Known rows, with every way that one mark hangs from another:
F(G U): [  6.4,  -5.0,   2.5, -15.3,   2.2,  12.6,  -7.6, -17.0,   1.7, -16.9,
  -1.8,   5.3,   7.4,  21.7, -22.4, -42.8,  -8.0,  25.9,  -0.1]
T(R(G(F(U))) Y): [ -4.2,  15.9,   2.0, -15.0,   4.7,  18.4,  19.1, -22.9,  -9.2,  30.7,
   1.6,  11.8,   7.9, -18.8,   1.5,  21.1, -11.0,  62.6,   3.0]
R(G T(F)): [-13.5,  23.4,   2.6, -33.8,  -0.9,   5.5,  -6.7, -14.5, -12.6,  -8.0,
 -14.4,   2.8,   0.2,  17.7, -21.5,   6.1, -12.1,  -5.0,  -1.2]
T(F R Y): [-21.0,  36.5,  10.6,  -7.6,  -9.8,  10.5,   6.1, -10.2,   6.8,  40.2,
 -24.7,  20.9,  27.4,  13.8, -46.8,  29.7, -17.7,  28.3,  -1.7]
F(G(R(T))): [-10.7, -16.2,  -9.4, -20.3,   4.8,   5.4, -11.2, -19.3, -10.1, -14.6,
  -7.6,   3.3, -24.9,  28.0, -36.2,   2.6,  -9.7,  -2.1,   6.8]
T(F(G)): [-18.2,  15.7,   5.4, -31.5,  -2.6,  23.1,  -1.9, -11.3,   2.8,   1.1,
 -27.7,   9.8,  15.6,  27.3, -32.9, -17.9,  -7.7,  -2.9,  -1.5]
G(F(U) R): [-10.3, -50.2,  -6.4,  32.1,   6.9,  20.5,   8.5, -13.0,  -6.7,  30.2,
   4.9,  -0.3, -18.2,  17.7,   7.0, -13.6,  -5.5,  16.0,   8.1]
R(G(F) T): [ -3.4,   6.5,  -8.3, -25.1,  10.1,  27.9,   4.4, -25.2, -19.3, -10.5,
   5.7,  -5.7, -18.6,  17.3,   4.4,  12.9, -10.8,  16.7,   4.2]
R(G(Y) T(F)): [-15.5,  33.8,  -4.7, -31.1,   2.2,  13.4,   8.0, -12.6, -26.3,   3.0,
  -8.0,  -1.0,  -4.0,   2.6, -22.3,  17.7, -11.6, -24.2,  -0.7]
F(T): [  3.0,  -0.7,   5.7,  22.9,  -4.5,  -7.9,  -1.2, -15.8, -12.2,  -7.5,
  -6.3,  -4.7,  -3.9,  33.2, -28.9, -28.1, -16.6,   0.0,  -0.4]
U(F(G T)): [ -4.6,   4.0,  -2.5,  -9.0,   6.0,  -7.7,   5.7,  -8.4, -16.3, -22.8,
 -30.6,   0.8,  -4.1,  15.4, -33.5, -24.1,  -4.1,  25.7,  -0.9]
F(G(Y) U): [  6.6,   5.5,  -4.8, -12.8,   6.0,  19.6,   7.5, -13.6,  -9.4,  -6.4,
   3.9,   0.1,   3.7,   6.4, -23.0, -31.9,  -7.3,   9.4,   0.5]
T(R(G)): [ -9.7,  20.2,   4.1, -15.4,  -5.5,   9.3,  -1.8, -21.6,   3.8,  20.4,
   3.8,   1.8,  -6.8,  15.1,  -1.8,  18.2, -11.9,  15.7,   0.6]
F(U): [  8.6, -10.3,   4.7,  16.6,  -2.9,  11.0,  -5.7, -13.8,   3.5,  -5.4,
   8.8,   2.3,   5.8,  31.7, -17.1, -36.9, -12.5,  20.8,   0.0]
G(F(U) R(T)): [  2.9, -44.0, -13.9,  25.5,  10.6,   6.3,  -0.6, -10.8, -21.1,  16.4,
   6.9,  -0.4, -25.7,  16.8, -10.3,   1.0,  -8.8,  14.9,   8.9]
F(G T(R Y) U): [ 11.2,  20.3,   7.2,  -2.3,  -3.1, -29.8,   1.2, -15.2, -18.9,   7.2,
 -18.9,  15.4,  16.8, -16.4, -55.6, -10.9, -15.0,  55.6,  -0.8]
G(F R(T) Y): [-12.2, -23.3, -22.9,  15.8,  13.6,  27.9,  16.2, -15.3, -28.7,  27.4,
   7.6,  -7.2, -35.3,  14.3, -10.4,  31.1, -10.1, -18.0,   9.9]
Y(G(R(T))): [-10.2, -33.0,  -0.6,  -8.5,   4.9,  -3.4,  -5.2, -22.7,  -6.9,   8.1,
 -19.6,   4.8, -17.2,  40.0, -29.6,  21.7,  -8.3, -20.4,   7.6]
T(F(U)): [ -4.1,  -3.1,   7.8,  12.0,  -5.1,   5.7,  -2.9,  -4.1,   1.4,  13.8,
 -11.7,   8.9,  19.7,  24.3, -25.4, -31.0, -10.7,   8.9,  -2.1]
G(F(T) Y): [ -1.0,  -5.6,  -8.9,  28.6,   8.6,  18.4,  26.8, -15.2, -35.0,  21.0,
   1.1, -11.3, -12.6,   6.8,  -8.9,  -5.7, -11.6, -11.6,   3.2]
T(Y(G(F R))): [-35.0, -35.6,   2.2, -11.9,  12.7,  35.6,  28.5, -32.3,  -2.2,  35.0,
 -27.9,  13.6,  -2.3,  16.7,  -9.5,  31.3,  -6.1,  10.9,   9.8]

Rows:
[-24.6, -11.6, -11.3, -11.0,   7.5,  26.9,  11.0, -18.5,  -8.3,  14.2,
  -2.7,  -1.5, -22.4,  13.9, -19.5,  -0.7,  -5.7, -20.6,   6.0]  F(G(R Y))
[ 14.9, -24.5,  -1.5,  37.0,   4.7,  -4.6,   8.9, -10.6, -27.0,   7.0,
  -0.2,  -3.6,  -3.1,   6.5,  -9.2, -36.7, -10.8,  23.1,   2.3]  G(F(T U))
[-10.4,  25.6,  -9.4,   7.3,   3.6, -18.5,  21.5,  -6.9, -30.8,  27.3,
 -14.1,  -5.5, -16.3, -19.5,  -9.6,  27.0,  -6.0,  12.7,  -1.6]  U(F(T(R(G(Y)))))
[-18.9,   8.6,  -9.8, -16.3,  11.9,  47.8,  29.1, -25.5, -17.9,  15.2,
  11.1,  -9.7, -15.1,   2.9,  21.8,   9.9,  -6.3,  -4.1,   4.1]  R(G(F Y))
[-27.3,  11.9,  17.9, -33.0,  -0.4,  20.9,  16.5, -22.0,   6.9,  16.6,
 -45.0,  21.9,  36.8,  24.5, -40.6,  13.8, -10.9,   3.6,  -0.8]  T(F Y(G))
[  7.3,   8.9, -10.7,  33.6,   3.9,   2.6,  23.6,  -9.6, -33.3,  51.0,
   0.4,  -7.0, -11.7,  -5.6, -15.2,  25.0, -12.2,  -1.0,   2.9]  G(F(T(R)) Y)
[ -6.1, -12.2,  -3.7, -21.6,   6.9,  -2.6,  -5.2, -21.4, -12.9, -18.1,
 -10.1,  16.0,  -6.1,   1.9, -50.8,  -5.9, -13.5,  38.4,   6.1]  F(G(R(T(Y))) U)
[-10.7, -22.0,   4.2,   4.5,   3.9, -19.2,   6.3, -20.7, -21.3,  -5.1,
 -21.7,  12.2,  -3.4, -11.8, -45.3, -33.2, -11.8,  32.0,   4.1]  F(G(R) T(Y) U)
[-29.4, -28.0,  14.1,  -4.3,   2.2,  -3.5,  16.7, -15.5,  -0.1,  35.6,
 -45.3,  24.4,  22.6,   4.8, -36.0,   5.8,  -6.3,   5.9,   3.7]  T(F(U) Y(G(R)))
[-15.4,  13.7, -12.3, -25.7,  11.3,  31.0,  17.6,  -9.8,  -7.4,  -6.3,
 -15.4,   0.7,  -3.7,  13.2, -20.7,  -2.7,  -1.3,  14.7,   0.3]  U(F(G(Y)))
[ -9.1, -39.0,  12.2,  15.9,   4.4, -25.6,  15.0, -24.3, -19.1,  13.7,
 -34.0,  13.0,   4.6,  -3.3, -37.6, -13.4, -10.2,  14.7,   5.3]  F(T(Y(G(R))) U)
[ -2.7,  23.5,  -8.5, -24.8,   6.1,  21.6,   6.3, -23.1, -22.7, -15.0,
  11.9,  -8.4, -18.1,  11.9, -12.4,  11.5, -13.8, -10.9,   0.9]  R(G(Y) T)
[-32.9, -26.0,  10.6, -13.1,   3.9,  17.9,  14.7, -31.7,   7.4,  17.3,
 -28.3,  15.4,   1.6,  24.7, -27.7,  19.4, -10.1,   3.5,   6.6]  T(Y(G(R)))
[ -8.4,   6.0,  -7.7,   1.1,  11.5,  17.4,  30.7, -23.1, -39.0,  15.0,
   1.1, -14.5, -19.8, -11.2,  11.5,  -2.8,  -8.4, -10.2,   2.9]  R(G(F(T) Y))
[ -7.8,  17.0,  -0.5,   5.5,  -0.9, -26.5,   7.9,  -8.1, -18.3,  13.9,
 -20.1,  -0.8, -12.8,  -4.6, -10.2,  15.3,  -7.1,  33.6,  -1.3]  U(F(T(R(G))))
[ 22.3,  14.2,  -5.2,  12.5,   0.7, -28.1,   6.0,  -6.0, -31.5,  20.4,
  -5.1,   0.0,   1.3, -19.6, -38.4, -12.3,  -9.3,  14.6,  -0.5]  F(G(Y) T(R) U)
[  0.1,  22.1,  -5.6, -19.0,   4.7,   2.0,   5.7,  -8.2, -28.9,   3.8,
  -3.8,   0.8,   1.1,  -9.6, -20.4,  -2.3, -10.3,  -6.0,  -1.4]  R(G(Y) T(F(U)))
[-13.6,  12.1,   4.0,  11.0,   3.1,  -1.9,  17.1, -13.0, -14.2, -12.1,
 -26.1,   7.4,   8.1,  12.0, -40.9,  -9.0, -13.5,  43.6,  -2.1]  U(F(T(Y)))
[-22.9, -29.2,  12.5,   3.4,   3.6, -15.4,  16.8, -28.8, -14.4,  15.2,
 -38.1,  11.1,  -3.6,  10.5, -39.1,   6.9, -12.3,  -0.5,   5.5]  F(T(Y(G(R))))
[-15.9,  31.0,   3.7,  -8.8,   1.3, -19.1,  17.3, -15.2, -18.6,  11.7,
 -26.7,   9.9,  -0.4, -18.1, -25.2,  26.8, -11.3,  54.8,  -1.8]  U(F(T(R(G) Y)))
[ -4.0,  -2.5,  -8.9,  -4.5,  13.2,  35.1,  26.8, -19.0, -21.7,  17.8,
  14.7,  -7.6, -10.1, -11.1,  22.8,  -9.9,  -4.5,  11.5,   3.0]  R(G(F(U) Y))
[ -8.7,  27.1,   7.8, -34.6,   1.8,  -1.7,   1.5, -17.5, -17.4, -14.1,
 -17.5,  17.4,  19.1,  -8.2, -38.0,  -3.3, -15.5,  34.3,  -2.0]  R(G T(F(U) Y))
[-12.1,  26.5,   3.5, -26.0,  -6.2,   1.7,  -4.6,  -7.1,   4.4,  29.1,
 -28.9,  14.3,  18.5,  15.8, -37.3,  14.2,  -7.8,   7.4,  -0.9]  T(F(G) R)
[-12.4, -40.8, -15.7,  34.8,  12.2,  26.4,  23.3, -10.2, -18.8,  41.2,
  11.0,  -4.7, -23.2,   0.2,   6.6,  -3.3,  -5.2,  -2.0,   8.6]  G(F(U) R Y)
[-14.1,  20.9,   9.6, -33.5,   0.2,  15.1,   5.6, -13.0,  -0.8,  -3.4,
 -31.3,  22.4,  35.2,   1.2, -46.5, -26.4, -10.9,  37.9,  -2.2]  T(F(G U) Y)
[ -2.4, -25.9,  -7.7,  20.5,   7.3, -17.1,  10.8, -11.6, -33.5,   9.3,
  -6.7,  -3.5, -20.4, -15.2, -28.9, -32.9,  -5.6,  -8.5,   4.4]  F(G(R Y) T U)
[  9.2,  16.2,   1.8,  -3.2,  -5.4, -22.0,  -5.5, -12.9, -14.9,   8.6,
 -16.7,   2.4,   0.3,   7.5, -40.5,  -3.8, -11.5,  15.1,   0.3]  F(G T(R))
[-23.9, -27.6,  -8.1,   5.0,   7.2, -16.0,   6.8,  -9.0, -18.7,  -1.3,
 -32.7,   0.9, -23.4,   7.7, -27.2, -13.5,  -0.8,  16.9,   4.1]  U(F(G(R) T))
[ -0.2, -35.7,  -0.3,  17.0,   2.3, -26.9,  -4.3, -13.3, -21.7,  -2.8,
 -13.8,   1.2, -15.7,   0.6, -30.0, -42.7,  -6.3,   9.0,   4.8]  F(G(R) T U)
[ 14.6,  -6.8,   4.7,   4.5,   1.0, -19.9,  -5.8, -13.9, -19.4, -21.8,
 -12.6,   0.1,   3.8,   7.7, -33.6, -54.8,  -9.7,  20.5,  -0.2]  F(G T U)
[-10.8, -59.5,  -2.2,  13.9,  11.5,  12.3,  16.1, -19.0,  -6.4,  36.8,
 -17.4,   5.6,  -8.7,  15.2,   7.5,   0.8,   1.0,   1.7,  10.0]  Y(G(F(U) R))
[  3.1, -33.8, -21.9,  28.0,  14.6,  12.9,  13.7,  -8.9, -32.7,  28.7,
  13.4,  -4.9, -30.4,   1.6,  -9.8,  12.4,  -8.3,  -1.7,   8.5]  G(F(U) R(T) Y)
